Known rows, with every way that one mark hangs from another:
z_637(z_832(z_900(z_274 z_290))): [-0.88 -2.21 -3.15  5.59 -0.97  0.00  1.44  2.94  0.93 -0.20 -1.93 -1.38
  2.04  0.97  0.71  0.32 -3.02 -1.11 -2.01 -0.89]
z_274(z_637 z_832(z_290 z_900)): [-0.03 -2.58 -4.04  3.15  0.78 -0.20  2.66 -0.80 -1.30  2.81 -1.58  3.47
  0.83  4.12 -1.91  0.27 -1.86 -0.04  3.33 -4.07]
z_900(z_274 z_290 z_637(z_832)): [-0.40 -2.57 -1.73  6.09 -1.88 -3.47 -1.61  2.56  3.05 -2.15 -2.46 -2.87
  1.91 -0.52  1.37  1.88 -2.87 -2.54 -2.20  0.40]
z_832(z_900): [-0.65 -0.23 -1.64  1.34 -0.33  0.31  1.38  0.71 -1.54  1.35 -0.29  0.83
  1.13  1.15 -0.09 -0.59 -1.50  0.86  0.30 -1.01]
z_637(z_832): [-0.13  0.01 -0.80  3.60  0.06  1.36 -0.37  1.61  0.39 -0.72 -0.42 -1.04
 -0.31  0.03  0.08 -0.02 -0.26 -0.25 -0.97  0.31]
z_832(z_290(z_637) z_900(z_274)): [-3.01 -1.40 -4.78  0.36 -1.13 -1.89  1.36  1.75 -1.56  1.32 -2.93  2.41
  1.25  3.24  2.24 -0.75 -2.78 -0.59  0.69 -2.52]
z_274(z_832): [ 1.00 -0.77 -0.50  2.69  0.19  0.68  1.60 -0.33  0.00 -0.05  0.03  0.93
 -0.56  0.96 -0.33  1.03  0.30  0.51  0.39 -0.83]
z_700(z_274(z_290 z_832) z_900(z_637)): [-0.50 -0.89 -0.62  2.33 -0.66 -2.11 -0.16 -1.95  3.29  1.89 -1.85  0.16
  0.95  3.28 -1.29  0.63  0.91  1.99 -1.94 -3.39]
z_900(z_274 z_637(z_832)): [-0.94 -1.17 -1.63  5.64 -2.15 -2.79 -1.64  2.14  1.09 -0.91 -2.17 -2.04
  1.12  0.85  1.28  0.97 -2.32 -1.61 -2.28  0.69]
z_290(z_637(z_832(z_900(z_274)))): [-2.07  0.02 -3.35  3.41 -1.53 -0.61  0.21  3.24 -1.75 -0.43 -2.57  1.30
 -0.38  3.26  1.34  0.16 -0.91  0.72 -0.82 -0.18]
z_900(z_274): [-0.82 -1.04 -1.07  0.61 -1.22 -1.38  0.60  0.43  0.43  0.39 -1.27 -0.55
  0.86  1.17  0.78  0.15 -1.19 -1.14 -1.73 -0.10]
z_700(z_274 z_900(z_290)): [-1.24 -0.80  0.68 -0.34 -0.52 -0.85  0.02 -0.94  3.63  1.41 -0.69 -1.55
  0.71  0.10 -0.61 -0.62  1.23  1.38 -2.21 -1.56]
z_637(z_832(z_290)): [-0.88 -0.89 -2.45  3.29  0.70  1.27 -0.02  1.50  1.05 -0.26 -0.94 -0.76
  0.49 -0.16  0.95 -0.76 -1.59 -1.56 -0.08 -1.31]
z_832(z_290): [-0.88 -1.02 -1.83 -0.30  0.73 -0.04  0.35 -0.15  0.70  0.66 -0.56  0.31
  0.89 -0.28  0.96 -0.70 -1.48 -1.40  0.96 -1.80]
z_700(z_900): [-0.84  0.53  0.96 -0.16 -0.11 -0.44 -0.26 -0.65  1.06  1.60  0.28 -0.98
  0.77 -0.01 -1.44 -0.39  0.01  2.55 -1.25 -0.64]
z_290(z_637(z_832)): [-0.99  0.94 -1.24  1.88 -0.48  0.21 -1.37  2.37 -0.90 -1.82 -1.42  1.01
 -1.92  1.50  0.87  0.53  1.16  0.83  0.27  0.68]
z_637(z_832(z_290 z_900)): [-1.50 -1.14 -3.87  4.50  0.42  1.55  1.26  2.08 -0.34  1.09 -1.19 -0.01
  1.50  0.86  0.84 -1.25 -2.91 -0.74  0.19 -2.17]
z_700(z_274 z_290 z_637(z_832)): [-1.42  1.29 -2.03  1.41  1.19  0.82 -2.04 -1.67  2.21  3.43 -1.23 -1.96
 -0.75  2.24  2.76 -2.75  4.81  2.04 -1.35 -0.62]
z_700(z_290 z_900): [-0.83  1.19  0.37 -1.00  1.67 -0.51 -0.94 -2.23  2.58  2.34 -0.25 -2.15
  1.07  0.83  0.12 -1.43  1.09  3.53 -1.39 -0.62]
z_637(z_832(z_900(z_274))): [-1.38 -1.04 -3.12  5.25 -1.17  0.54  1.37  2.57 -0.63  0.80 -1.72 -0.69
  1.45  2.03  0.66 -0.43 -2.53 -0.39 -2.07 -0.66]
z_290(z_637(z_832(z_900))): [-1.50  0.80 -2.58  3.00 -0.74  0.48 -0.19  2.94 -2.13 -0.67 -1.66  1.67
 -1.05  2.43  0.75  0.06 -0.06  1.54  0.53 -0.13]
z_290(z_637): [-0.84  0.94 -0.55 -1.31 -0.54 -1.01 -1.08  0.93 -1.24 -1.18 -1.03  1.92
 -1.71  1.47  0.73  0.54  1.45  1.08  1.09  0.44]

Rows:
[-2.86  0.36 -1.85  1.82 -0.07  0.43 -1.33 -0.87  2.29  4.85 -0.88 -1.56
  0.44  1.16  0.53 -2.71  2.55  2.40 -1.75 -2.74]  z_700(z_274 z_637(z_832(z_290)) z_900)
[ 0.83 -2.14 -2.02  4.18  0.17  0.39  2.81  0.68  0.26  0.21 -0.48  1.05
  1.17  0.90 -0.33  1.27 -1.45  0.49  0.76 -1.97]  z_274(z_832(z_900(z_290)))
[ 1.72 -2.03 -2.12  1.14  1.36 -0.44  1.28 -1.91  0.79  1.11 -1.82  3.22
  0.04  5.02 -3.42  1.93  0.49 -0.04  1.77 -3.47]  z_274(z_290 z_637 z_832)
[-1.21 -1.81 -0.54  5.30 -1.80 -3.55 -1.72  1.67  3.82 -0.29 -1.90 -3.55
  2.49 -0.45 -0.25  1.31 -2.55  0.27 -3.29 -0.28]  z_700(z_900(z_274 z_290 z_637(z_832)))
[ 0.03 -0.71 -3.58  1.63  0.41 -0.06  2.04  0.49 -1.23  0.20 -2.21  4.23
  0.04  5.01 -0.43  1.42 -0.16  1.76  1.33 -3.29]  z_274(z_290(z_637) z_832(z_900))
[-2.32 -2.39 -4.27  3.26 -1.57 -3.44  0.58  1.09 -0.22  1.75 -2.49  0.11
  3.24  1.60  1.96 -0.47 -4.85 -1.79 -0.01 -2.42]  z_832(z_290 z_900(z_274 z_637))
[-0.90 -0.83 -2.13  0.67 -0.44 -1.10  0.51  1.84 -0.73 -0.64 -1.39  1.70
  0.50  1.24  0.66  0.64 -0.91  0.93  1.30 -0.93]  z_832(z_900(z_290(z_637)))
[-1.02 -1.72 -0.01  0.81 -0.93 -2.18  0.28  0.15  3.27  0.89 -1.07 -2.20
  2.24 -0.16 -0.65  0.57 -1.54  0.75 -2.85 -1.01]  z_700(z_900(z_274 z_290))
[-0.84 -0.91 -2.10  4.78 -0.42 -1.54 -1.93  1.56  1.22 -0.76 -1.39 -1.25
  0.96 -0.50  1.26  0.16 -2.30 -1.64  0.23 -0.66]  z_900(z_637(z_832(z_290)))
[ 0.74 -1.68 -2.44  3.39  0.14 -0.12  2.35 -0.62 -1.91  2.24 -1.08  3.19
  0.05  4.40 -2.85  0.86 -0.51  1.21  2.48 -2.40]  z_274(z_637 z_832(z_900))
[-1.39 -0.20  0.29 -1.17 -0.61 -1.16 -0.45 -2.24  1.36  3.47 -1.17  0.46
 -0.37  3.42 -2.85 -1.00  2.19  2.19 -0.65 -1.93]  z_700(z_274(z_637) z_900)
[-1.61 -0.28 -0.89  4.10 -0.45 -1.74 -2.00  0.73  2.16  0.90 -0.93 -2.19
  1.65 -0.53 -0.26 -0.18 -2.04  1.02 -1.16 -1.25]  z_700(z_900(z_637(z_832(z_290))))
[-1.47 -1.37 -2.44  3.52 -2.29 -3.33  0.19  1.28 -0.89  1.09 -1.92 -0.18
  2.42  1.89  1.00  0.30 -3.37 -0.39 -0.96 -0.63]  z_832(z_900(z_274 z_637))
[-0.52  1.36 -1.81  2.01  1.91  0.68 -2.42 -1.00  1.35  2.58 -0.50 -2.15
  0.01  0.96  2.02 -1.68  3.08  2.35 -0.41  0.07]  z_700(z_290 z_637(z_832))
[-1.19 -0.84 -0.87 -0.45 -0.42 -1.70  0.41 -0.83  2.57  2.02 -1.67 -0.85
  2.32  2.40 -1.25  0.15 -1.36  1.16 -3.17 -2.29]  z_700(z_900(z_274(z_290)))
[-1.80  1.00  0.23  0.06  0.05 -2.73 -2.37 -2.70  3.60  2.61 -1.39 -2.52
  0.77  1.78  1.17 -1.75  1.99  2.98 -2.13 -0.84]  z_700(z_274 z_290 z_900(z_637))
[-0.40 -2.25 -2.57  1.13  0.25 -0.23  1.57 -1.93  0.89  2.28 -1.92  2.58
 -0.99  4.12 -0.98 -0.35  1.27 -1.10  1.76 -3.51]  z_700(z_274(z_637 z_832(z_290)))
[-0.32 -2.62 -0.96  2.91 -1.92 -4.72 -1.36  1.10  2.73 -1.46 -2.10 -1.90
  2.14 -0.49  1.23  1.92 -2.61 -2.31 -1.36  0.09]  z_900(z_274 z_290 z_637)
[-0.45 -2.04 -3.49  5.01 -0.23 -1.29  1.65  0.35 -0.47  1.19 -1.22  1.48
  1.72  1.42  0.73  0.46 -3.06 -0.22  1.84 -2.93]  z_274(z_832(z_290 z_900(z_637)))
[-0.36 -1.90 -3.56  3.53  0.59  0.86  3.14  0.15 -0.76  1.75 -0.80  1.97
  1.25  1.74  0.38 -0.20 -2.34  0.00  1.55 -3.37]  z_274(z_832(z_290 z_900))
[ 0.77 -2.92 -2.93  1.55  0.03 -1.77  1.71 -1.29  1.15  1.32 -2.93  2.38
  0.89  5.60 -2.32  1.89 -0.82 -1.12 -0.14 -3.20]  z_900(z_274(z_290 z_637 z_832))
[-0.30 -3.22 -3.33  2.29 -0.22 -1.78  1.87 -0.85  0.55  1.83 -2.49  1.93
  0.64  3.94 -0.95  0.89 -1.57 -1.90  0.94 -2.95]  z_900(z_274(z_637 z_832(z_290)))
[ 0.40 -2.41 -2.39  3.86 -1.16 -3.48  0.22 -0.20  1.90 -0.20 -2.72  0.48
  1.84  3.11  0.22  2.36 -2.15 -1.35 -1.39 -2.09]  z_900(z_274(z_290 z_832) z_637)
[-1.00 -1.64 -3.99  3.52  0.60  0.43  0.61  0.92 -0.90  2.12 -1.90  1.49
  0.99  3.18 -1.62 -0.68 -2.10 -0.71  1.92 -2.67]  z_274(z_637(z_832(z_290 z_900)))
[ 0.09 -1.41 -3.70  2.78  0.97  0.37  0.48  0.36 -0.15  1.67 -2.48  2.06
  1.33  5.09 -3.01  0.40 -1.30 -0.09  0.78 -3.18]  z_274(z_290 z_637(z_832(z_900)))
